Each row was made from one small tree. The marks that hang from a mark follow it in brackets, in alphabetical order. Every link used is in the known rows. Write each row's tree.
Known rows:
laful(gati nekuge zona): [ 2.03  1.94  0.14  4.61  2.24  1.12 -1.97  5.21  0.05 -0.61 -2.08  0.51
  1.30 -0.14 -0.12  1.78 -6.59  1.42 -1.02  2.90 -0.58  0.52 -1.08]
zona(laful(gati(rumus(gevopa rivu)))): [-3.43 -0.80  0.40 -2.64  0.13 -0.89  2.08 -3.35 -0.35  0.56  1.02  0.66
  1.76  0.27  0.18  1.35  3.17  2.69 -0.58 -2.93 -2.27  2.42 -0.34]
podo(rumus): [-3.67  1.33 -1.92  2.14  0.47  0.39  1.16  0.21  0.32 -1.03 -2.16 -0.23
 -1.92 -0.19 -0.05  0.27 -3.83  1.33  0.56  3.67 -0.16 -1.94  1.07]
podo(rumus(nekuge)): [-0.80  1.05 -1.62  0.54  0.37  2.04  4.55  0.20  0.24 -0.58 -3.07 -0.58
 -2.98 -0.23 -0.10  0.15 -3.92  1.46  0.88  4.83  3.13 -1.20  1.31]
podo(rumus(gati(laful) gevopa nekuge)): [-4.95 -1.05  0.44 -2.64 -1.89 -0.73 -0.64 -0.23 -0.32  0.07  1.84  0.73
 -2.50  0.23  0.64  1.23  5.63 -2.32  0.72 -2.62  2.01  0.25  0.69]
rumus(gati nekuge): [ 5.64 -0.35 -1.27  1.19  0.88  0.67  3.69 -1.54  0.04 -0.28 -0.45 -0.81
 -1.35  0.01  0.33  0.59 -4.31 -3.03  0.30  2.79  1.45 -0.09  1.19]
laful(gati(rumus(nekuge rivu)) zona): [ 3.17  0.87 -0.29  1.38  0.67  1.01  4.41 -0.30 -0.25  0.29 -2.60 -0.16
 -0.53  0.11 -0.34  0.33 -4.55  1.71 -0.12  1.52  2.06  1.37 -1.29]
rumus(gati(laful)): [ 2.87  0.46 -1.18  0.69  0.83 -1.08 -1.06 -1.29  0.15 -0.54  2.13 -0.28
 -0.20  0.23  0.37  0.99  4.21 -3.58 -0.66  1.32 -1.79 -0.19  0.91]
gati(laful(zona) rumus(nekuge rivu)): [ 3.69  1.21 -0.28 -0.82 -0.10  0.83  3.07  0.36 -0.10  0.45 -1.21 -0.28
 -0.68 -0.03 -0.87 -2.75  6.18  0.08 -0.30  1.54  2.01  1.71 -0.71]
podo(rumus(gati gevopa)): [-8.11 -1.10 -0.20  1.11 -1.68 -2.10 -2.59 -0.45 -0.17 -0.63  1.10  0.93
 -1.56  0.10  0.88  0.90 -3.06 -2.09  1.33 -3.50 -1.28 -1.15  0.65]
gati(laful(zona) rumus(gevopa)): [-3.67  1.61  0.89  1.20 -1.06 -0.39 -6.98  1.28  0.06  0.13  0.78  1.67
  2.74 -0.16 -0.30 -3.09  5.90  1.35 -0.38 -1.82 -2.46  0.45 -0.85]
rumus(gati nekuge rivu): [ 5.78 -1.44 -1.30 -0.16  0.89 -0.31  7.51 -2.88 -0.31  0.01 -0.67 -1.28
 -2.45  0.12  0.21  0.83 -3.57 -3.74  0.82  0.78  1.73  1.00  0.73]
gati(laful rumus(gevopa nekuge)): [-0.55  0.66  0.56 -3.05 -0.55  1.16 -0.40 -1.54 -0.04  0.62 -0.30  0.92
  1.53 -0.13 -0.21 -2.52  5.30  1.76 -0.07  0.31  0.78  0.69  0.90]
zona(laful): [ 3.00  1.06 -1.77  0.83  1.87  1.23  2.08 -1.15  0.35 -0.56  0.16 -0.62
  0.81 -0.15 -0.20  0.45  2.87  1.00 -0.81  4.74 -1.69  0.67  1.03]
laful(gati(rumus(rivu)) nekuge zona): [ 0.40  1.42  0.50  2.36  0.74 -0.25  0.87  3.77 -0.25  0.07 -2.28  0.30
  0.55 -0.02 -0.37 -0.54 -4.70  0.90 -0.64 -0.12 -0.15  1.48 -1.48]
rivu(rumus(gevopa)): [-1.35 -0.13  0.05  1.36 -0.57 -0.11 -2.63 -2.48  0.36 -0.02 -1.39 -2.29
  1.27 -0.43 -0.11 -1.11 -2.46  2.37  0.23 -0.63 -2.82 -0.32  0.20]
nekuge(laful(gati(rumus) zona)): [-0.69  0.72 -0.20  2.63  0.15  0.47 -4.51  1.32  0.52 -0.47  0.29  0.49
  1.66  0.16 -0.09  0.67 -7.50  2.72 -0.54  1.80 -0.93 -4.21 -0.91]
zona(laful(gati nekuge)): [ 2.77  1.22 -0.29  0.23  2.63  1.52  1.80  2.61  0.11 -0.30 -0.07 -0.18
  1.11  0.04  0.09  2.94  0.46  1.73 -1.63  3.87 -0.56  1.73  0.49]
podo(rumus(gati gevopa nekuge rivu)): [-4.98 -2.69  0.06 -1.92 -1.88 -1.52  4.49 -1.92 -0.68  0.17  0.07  0.14
 -3.87  0.13  0.60  1.13 -2.30 -2.49  1.94 -4.37  2.11  0.70  0.37]
gati(laful(nekuge)): [ 3.02  1.78 -0.34  0.02  2.05  0.88 -0.43  3.04  0.31 -0.36 -0.82  0.03
  0.82 -0.27 -0.35 -0.71  3.58 -0.07 -1.02  3.91 -0.60  0.34  1.11]
laful(gati): [ 2.23  1.25 -1.56  2.63  2.70  0.85  1.22 -1.63  0.28 -0.79 -1.55 -0.02
  1.12  0.09  0.40  3.28 -7.02  2.03 -0.51  4.08 -1.44 -0.82  0.45]
gati(laful(nekuge) rumus(gevopa rivu)): [-3.07 -0.01  1.41 -3.41 -0.47 -1.21 -0.31  1.15 -0.32  0.74 -0.16  1.06
  1.38 -0.18 -0.42 -3.19  6.04  0.18 -0.16 -3.30 -1.29  1.82  0.32]

Write each row's tree:
[-1.17 -1.86  1.21 -2.41 -0.08 -2.63 -0.39  0.95 -0.55  0.42  2.36  0.73
  0.00  0.07  0.34  0.13  5.50 -4.08  0.04 -5.25 -1.54  2.11  0.15] : rumus(gati(laful(nekuge)) gevopa rivu)
[-1.64 -1.37  0.85  0.72 -0.74 -2.86 -3.31 -0.35 -0.49  0.15  2.93  0.92
  0.19  0.20  0.33  0.49  5.92 -3.72  0.18 -5.84 -2.72  1.87 -1.36] : rumus(gati(laful(zona)) gevopa rivu)
[ 0.71 -3.10  0.17 -3.22  0.43  0.72  3.75 -2.99  0.07  0.27 -0.36 -0.10
 -0.12 -0.19 -0.01  0.43 -5.85  1.47  1.49 -1.05  1.34 -2.47  0.65] : rumus(gevopa nekuge(laful) rivu)
[-3.47 -1.04 -1.50  0.86 -0.79 -2.47  3.93 -1.44 -0.26 -0.61 -0.06 -0.66
 -4.09  0.19  0.36  1.25 -2.61 -3.52  1.18 -1.39 -0.22 -0.64  0.54] : podo(rumus(gati rivu))
[ 1.26  0.20 -0.57  3.36  1.67  0.85 -3.80  1.29  0.52 -0.88  0.35  0.25
  1.29  0.09  0.07  3.25 -8.69  2.36 -0.50  2.83 -1.08 -4.10 -0.94] : nekuge(laful(gati zona))
[ 2.62  2.43  0.16  2.50  1.49  0.81 -3.49  5.82  0.27 -0.43 -0.63  0.43
  1.14 -0.31 -0.57 -1.35  4.03 -0.33 -1.14  3.01 -0.71  0.90 -0.50] : gati(laful(nekuge zona))
[ 1.66 -1.13  0.98 -2.11 -1.84 -0.68 -1.58 -2.51  0.01  0.63  1.63 -2.62
 -0.66  0.01  0.20  0.05  6.48 -1.97 -0.21 -2.69  0.37  1.22  0.15] : rivu(rumus(gati(laful) gevopa nekuge))
[ 0.58 -3.23  0.55 -1.57 -0.79 -0.04 -0.85 -1.79  0.19 -0.01  2.29  0.28
  0.01  0.02  0.62  1.01 -6.13 -1.94  1.07 -1.75  1.00 -3.29  0.95] : rumus(gati gevopa nekuge(laful))
[-3.74  0.41  0.35 -1.23  0.09  0.12 -1.53 -1.87 -0.08  0.19  1.28  1.08
  2.88  0.20  0.33  1.19  2.26  3.37 -1.08 -0.79 -2.52  1.26  0.12] : zona(laful(gati(rumus(gevopa))))
[-4.57 -2.03  0.70 -2.55 -0.32 -1.27 -0.56 -3.41  0.03  0.25  0.76  0.86
  1.64  0.25  0.28  1.39 -6.82  2.78  0.64 -3.65 -1.59 -3.21 -0.22] : nekuge(laful(gati(rumus(gevopa rivu))))
[-1.37  0.96  1.07  1.53 -0.55  1.38 -2.07  0.72 -0.20  0.37 -1.43  1.38
  2.01  0.02  0.17  0.02 -4.96  3.22  0.03 -0.80  0.76  0.84 -1.20] : laful(gati(rumus(gevopa nekuge)) zona)
[ 0.57  2.72 -0.44  2.25 -0.18  0.28 -4.07  1.67  0.37 -0.25 -0.10  0.46
  1.57 -0.09 -0.58 -2.94  5.31  0.60 -0.89  2.44 -1.63 -0.08 -0.52] : gati(laful(zona) rumus)
[ 1.05 -0.57  1.05  0.51 -0.79 -0.24 -3.70  1.09 -0.23  0.24  2.28  0.89
  0.42  0.09  0.37  0.28  5.17 -2.89 -0.04 -2.56  0.45  1.60 -0.81] : rumus(gati(laful(zona)) gevopa nekuge)
[-3.41  0.68 -0.12 -0.42 -0.70 -1.41 -1.47  4.28 -0.04 -0.52  1.35  0.17
 -2.97  0.14  0.28  0.48  4.92 -3.72 -0.29  0.06  0.77 -0.28  0.90] : podo(rumus(gati(laful(nekuge))))
[ 5.43  0.66 -0.32  1.67  0.34  0.45 -0.84  1.53 -0.02 -0.17  1.29 -0.18
 -0.94  0.15  0.09  0.39  4.52 -3.57 -0.53  1.65  1.52  1.04 -0.44] : rumus(gati(laful(zona)) nekuge)
[-0.47 -1.00 -0.86 -2.73 -0.80 -1.07  5.84 -1.18 -0.32  0.05  0.79 -0.86
 -5.07  0.35  0.19  1.60  6.00 -3.77  0.74 -0.49  3.25  0.65  0.67] : podo(rumus(gati(laful) nekuge rivu))
[ 1.61 -1.75  0.64 -0.04 -1.76 -0.42 -0.15 -2.77  0.00  0.49 -0.08 -2.77
 -0.81 -0.19  0.28 -0.31 -1.95 -1.54  0.53 -2.30  0.38  0.58  0.30] : rivu(rumus(gati gevopa nekuge))
[ 3.90  1.90 -0.81 -2.01  0.43  1.86  2.39 -1.04  0.24  0.18 -1.19 -0.32
  0.22 -0.10 -0.46 -2.35  4.77  1.13 -0.60  4.57  1.74  0.16  1.22] : gati(laful rumus(nekuge))
[ 3.86  0.11 -0.77 -2.97  1.02  1.43  8.29 -2.87 -0.34  0.58 -0.76 -0.98
 -0.69  0.33 -0.19  1.48  2.59  2.12 -0.80  2.50  2.05  2.55  0.19] : zona(laful(gati(rumus(nekuge rivu))))
[-3.55  0.55  1.37 -1.74  0.14  0.36 -1.87  2.14 -0.19  0.43  0.71  1.27
  2.77  0.09  0.12  0.28  2.20  2.79 -1.21 -1.18 -1.34  2.13  0.07] : zona(laful(gati(rumus(gevopa)) nekuge))
[-0.49 -0.99  0.23 -2.31 -0.51  0.41  4.74 -3.18 -0.33  0.75 -2.18  0.25
  0.23 -0.20 -0.19 -2.59 -2.33  1.46  0.97 -1.49  0.97  1.23  0.56] : gati(rumus(gevopa nekuge rivu))
[ 2.71 -0.18 -0.60  1.89  0.23 -2.14 -0.51  0.19 -0.21 -0.25  2.06 -0.27
 -1.07  0.26  0.02  0.66  5.43 -4.62 -0.35 -1.64 -1.66  1.33 -1.02] : rumus(gati(laful(zona)) rivu)
[ 0.70  3.01  0.52  1.78 -0.02  0.50 -4.32  5.88  0.22 -0.03 -0.66  0.73
  1.46 -0.26 -0.79 -3.85  5.22  0.06 -1.23  2.16 -0.46  0.77 -0.49] : gati(laful(nekuge zona) rumus)
[-0.45 -0.35 -0.14  1.31  0.04 -0.51 -0.81 -0.15  0.27 -0.19  0.06  0.11
  0.46  0.22 -0.22  0.90 -6.71  1.80 -0.18 -0.13 -0.75 -3.15 -1.39] : nekuge(laful(gati(rumus(rivu)) zona))
[ 2.53  0.96 -0.56  3.33  0.21 -1.14 -4.24  1.56  0.11 -0.49  2.18  0.18
  0.02  0.15  0.12  0.43  4.69 -3.77 -0.71  0.36 -1.86  0.31 -0.65] : rumus(gati(laful(zona)))
[-5.99 -1.82  0.20 -2.34 -1.08  1.25 -0.17 -0.15  0.27 -0.25 -0.33  0.56
 -1.55 -0.19  0.18  0.65 -5.62  2.52  1.69  0.17  2.65 -4.34  1.02] : podo(rumus(gevopa nekuge(laful)))
[-1.24 -1.40  0.65 -2.65 -1.04  1.37 -0.79 -1.59  0.33  0.33 -0.13  0.61
  1.35 -0.20 -0.13 -2.31 -5.51  2.49  0.89  0.22  1.36 -3.62  1.12] : gati(rumus(gevopa nekuge(laful)))
[-3.52  0.39  0.88 -0.34 -1.15 -1.42 -3.32 -0.10 -0.15  0.50  0.56  1.26
  1.69 -0.05 -0.49 -2.83  6.63  0.64  0.06 -3.87 -2.39  1.56 -1.24] : gati(laful(zona) rumus(gevopa rivu))
[ 4.51 -0.26  0.25  1.86 -0.14  2.08 -1.34  0.50  0.67 -0.04 -0.91 -3.26
 -0.56 -0.05 -0.28  2.47 -6.89  3.21 -0.32  3.05  2.12 -3.20 -1.27] : rivu(rumus(nekuge(laful(gati zona))))
[ 1.42 -1.41 -0.16 -1.37  0.96  0.77  5.54 -3.17 -0.30  0.27 -2.00  0.03
 -0.17 -0.27 -0.03 -0.07 -3.49  1.11  1.31 -0.57  0.85  1.28  0.52] : rumus(gevopa nekuge rivu)
[-1.18 -2.49  0.64 -4.00 -1.02  0.31  2.84 -3.02  0.01  0.62 -0.36  0.16
  0.28 -0.15 -0.23 -2.12 -4.61  1.81  1.29 -1.87  1.66 -2.57  0.67] : gati(rumus(gevopa nekuge(laful) rivu))
[-4.20  1.37  1.80  2.44 -0.43  0.06 -5.67  4.78 -0.07  0.17 -1.04  1.95
  2.97 -0.12  0.07 -0.92 -5.16  2.51 -0.55 -2.34 -1.48  0.91 -1.39] : laful(gati(rumus(gevopa)) nekuge zona)
[ 5.76  0.53  0.13  1.57 -1.34  0.09 -1.86  0.83  0.27  0.24  0.86 -3.31
 -1.77  0.02 -0.31 -0.41  6.47 -2.90 -0.77  0.70  1.27  1.15 -0.98] : rivu(rumus(gati(laful(zona)) nekuge))
